Each row comes from the steps of one walk. Every step used is in the known rows, and no mark comes twice. Write the walk behind each row, first mark first.
(in the rows, 128 means zero)
Known rows
pelel > vusis > vulava: [115 113 146  93 121 145 140 117 102 115 118 122 125 103 113 152 138  93
 159 137 150 113 120 130 130 163 113 152 139]
laku > pelel > tenav: [134 105 129 115 133 134 136 128 101 138 118 112 122 114 134 147 116  91
 170 136 128 117 170 111  90 149 157 194 134]
laku > pelel: [158 119 138 126 151 124 134 129 131 132 116 122 132 121 132 128 130 128
 158 137 124 114 156  81  86 141 141 128 152]
pelel > vusis: [133 128 160 118 130 123 134 130 135 128 128 120 131 101 143 127 133 104
 160 131 120 108 137 100 104 160 117 151 155]
tunem > nibu > livema > vulava: [158 133  81 132 149  88 173 138 250 145 156 144 132 141  98 111 146 203
 104 100 127 122  85 143  86  99 140  28  64]
laku > pelel > vusis > vulava > durer: [112 113 165 105 118 170 132 113  46 108 108 121 141 112 139 154 128  97
 143 137 139 159 115 136 144 160 124 161 152]
durer > pelel: [148 125 125 100 133 120 124 135 126 129 123 120 132 137 142 126 128 145
 147 139 127 135 140  98 124 131 118 160 107]
durer > pelel > laku: [151 123 115  96 139 120 124 129 107 126 115 113 113 130 138 136 121 118
 169 156 129 139 136  91 121 145 156 203 148]
tunem > nibu > livema: [160 141  83 162 142  94 159 146 252 136 139 146 132 121 157 110 143 215
 123 106 116 122 129 105  87  99 122  41  44]
vulava > vini: [120 139 129 156 136 145 135 128 129 117 117 129 136 123 156  99 140 125
 134 137 139 114 132 103 137  86  90  99 169]
livema > nibu > tunem: [155 143 119 153 137 107 112 147 245 125 147 141 131 103 153 124 145 200
 110 105 121 136 148 122 103 101 154  58  63]
tunem > nibu > livema > vulava > durer: [143 135 113 138 135 118 162 132 182 129 143 143 147 147 136 119 140 194
  90 109 122 161  84 155 115  94 126  47  94]
vini > vulava: [158 142 123 170 139  79 117 124 153 124 137 121 136 139 139 106 131 131
 122 161 134  91 156 111 124  98  88  76 172]
durer > pelel > vusis > vulava > livema: [100 124 155  97  96 151 124 121  68 117 110 130 113 115 114 137 113 102
 141 138 134 116 148 141 164 147 103 132 152]
vulava > vusis: [119 126 140 142 127 120 127 133  95 132 124 129 140 151 155 130 132 121
 121 124 119 125 123  99 121 105 108 144 147]
laku > pelel > vusis > vulava > livema > nibu > tunem: [124 135 139 137 115 138 103 135 178 121 133 140 118  83 121 137 125 157
 117 102 123 136 151 142 130 137 167  85  72]
livema > vulava: [153 125 123 108 149 102 159 129 179 137 145 130 133 149  93 121 145 148
 118 127 136 109 104 136  95 108 125  71 154]
vini > vulava > durer > pelel > vusis: [124 130 159 118 114 128 104 123  67 121 126 109 141 117 148 126 113  91
 141 141 120 150 124 121 153 165 117 201 132]
tunem > nibu: [159 141 118 156 144 102 156 144 213 129 135 140 129 118 158 117 148 188
 139 108 124 113 143  96  89 101 121  58 100]
vulava > vusis > pelel > tenav: [102 112 125 121 119 151 125 125  68 139 125 115 120 136 128 156 113  71
 145 124 120 133 143 135 129 160 147 243 125]
vini > vulava > livema > nibu > tunem: [145 155 125 180 119  96  95 142 222 123 148 143 124 109 143 111 128 190
  89 116 118 119 168 140 132  83 136  20  91]
vini > vulava > livema > nibu: [136 155 115 173 114  97  86 136 171 124 134 142 121 120 136 101 128 159
  92 131 126 103 174 152 141  83 113  14 164]
laku > pelel > vusis > vulava: [120 105 148  89 128 152 136 114  82 118 111 117 125  98 102 153 130  81
 169 136 147 119 123 120 121 182 137 177 137]
vulava > livema: [131 141 153 145 117 121 132 134 136 126 119 140 119 134 148 114 125 148
 123 140 117  94 179 115 127  95  88  49 193]
durer > vulava > livema: [119 133 144 124 118 126 122 133 108 135 119 136 118 135 135 106 120 137
 121 149 135 106 150 142 152  95  99  74 156]
durer > vulava: [138 120 124 108 143 119 128 134 127 139 127 124 131 133 136 115 137 137
 139 151 150 121 114 131 131 111 117 127 113]

Which walk is each row?
[135 149 143 175 115  94 114 126 127 124 128 134 122 141 138 100 116 133
 109 156 122  82 182 126 145  84  76  35 204]  vini > vulava > livema
[124 129  98 141 133 101 154 135 166 146 146 142 139 160 114 119 135 164
  90  92 118 138  71 136 109  95 136  93  72]  tunem > nibu > livema > vulava > vusis
[103 110  99 114 121 141 137 124 103 147 137 120 122 146 100 150 113  87
 126 112 120 140 110 160 124 157 160 219  88]  nibu > livema > vulava > vusis > pelel > tenav
[108 120 126 118 135 150 112 125  68 139 124 123 128 149 116 132 123  93
 126 128 130 143  99 134 155 155 137 210 111]  durer > vulava > vusis > pelel
[133 144 124 148 121 116 101 147 209 130 143 145 122 106 143 115 131 193
  97 111 126 135 147 150 135  91 150  45  61]  durer > vulava > livema > nibu > tunem
[120 137 117 130 108 134 104 133 152 118 121 147 116 112 123 127 135 161
 105 122 139 117 157 162 143  99 123  32 145]  vusis > vulava > livema > nibu
[144 142 146 171 126 110 118 121 103 113 129 124 150 146 170 113 129 137
 105 156 128 137 141 128 147  93  86  86 181]  vini > vulava > durer
[123 122 158  85 118 141 126 124  82 127 129 114 139 121 124 134 120 102
 139 125 121 160  97 134 138 171 135 199 123]  livema > vulava > durer > pelel > vusis
[117 126 133 133 135 145 119 125  90 132 124 126 130 147 126 139 126 103
 127 121 114 133 122 112 135 156 128 190 140]  vulava > vusis > pelel
[126 121 115 111 143 136 130 117  89 134 125 119 112 148  95 145 121  83
 142 135 123 139  96 122 127 163 174 216 171]  livema > vulava > vusis > pelel > laku
[139 118 163 115 139 133 128 126 110 132 120 114 130  93 129 131 124  86
 173 129 117 114 142  88  93 184 145 182 152]  laku > pelel > vusis
[119 134 120 136 141 137 150 124 143 125 133 130 136 138 112  98 142 125
 115 127 146 116  93 136 133  85 108  82 168]  livema > vulava > vini
[123 114 122 114 129 145 132 125 111 135 127 115 116 123 125 151 120  88
 158 133 125 121 161 133 115 164 145 210 131]  vusis > pelel > tenav
[115 128 145 121 109 139 137 123 104 116 112 141 115 131 123 134 127 133
 125 144 140 100 160 137 148 104  88  57 178]  vusis > vulava > livema
[116 124 105 123 138 133 134 123 125 142 139 131 130 160  90 133 127 121
 104 109 116 141  84 142 130 151 144 163 103]  nibu > livema > vulava > vusis > pelel
[125 135 131 173 125  95 109 124  87 129 132 123 142 159 145 115 123 107
 106 140 124 112 129 111 140  94  94 131 160]  vini > vulava > vusis
[119 139 133 124 104 135  97 138 173 120 136 139 118  92 126 136 123 165
 112 104 125 146 142 151 149 133 157 101  48]  durer > pelel > vusis > vulava > livema > nibu > tunem
[122 141 138 140 109 131 107 138 192 119 138 143 119  88 131 132 131 167
 109 104 125 132 148 149 136 122 149  67  76]  pelel > vusis > vulava > livema > nibu > tunem
[ 89 125 138 125 119 171 136 115  80 107 110 124 130 101 127 122 137  80
 148 135 157 121 107 129 161 128  97 146 155]  pelel > vusis > vulava > vini
[140 130 122 127 134 123 154 127 156 127 139 137 149 154 134 122 138 174
  92 125 124 158  89 154 121  99 116  64 123]  nibu > livema > vulava > durer
[126 122  96 116 142 130 133 120 113 137 128 123 113 149  96 141 120 101
 133 130 119 144  88 127 125 160 176 202 137]  nibu > livema > vulava > vusis > pelel > laku
[105 115  90 125 123 135 145 128 128 149 141 127 119 139 103 146 116 106
 123  97 118 142 105 160 119 152 169 202  60]  tunem > nibu > livema > vulava > vusis > pelel > tenav
[139 124 114  96 127 129 135 130 119 129 133 126 144 156 127 126 124 165
 106 128 125 176  90 144 141 122 129 136  81]  nibu > livema > vulava > durer > pelel
[119 133 126 158 134 124 105 119  84 130 130 121 131 153 118 127 119  91
 116 134 119 124 125 122 150 147 118 179 151]  vini > vulava > vusis > pelel
[ 92 119 139 122 125 177 131 112  65 111 105 120 130  97 118 124 130  70
 156 132 155 124 109 123 155 143 115 166 153]  laku > pelel > vusis > vulava > vini
[101 109 119 108 122 146 134 122  77 144 135 115 120 146  99 154 114  70
 132 118 124 135 119 155 127 158 159 233 124]  livema > vulava > vusis > pelel > tenav
[147 127 118 118 149 134 130 122 123 126 118 118 107 125 121 142 126 100
 166 151 125 126 139 101 116 167 161 193 180]  vusis > pelel > laku
[122 117 135  88 117 155 124 122  59 111 112 121 139 142 143 146 125 135
 131 143 142 173 115 134 163 134 113 171 106]  vusis > vulava > durer > pelel
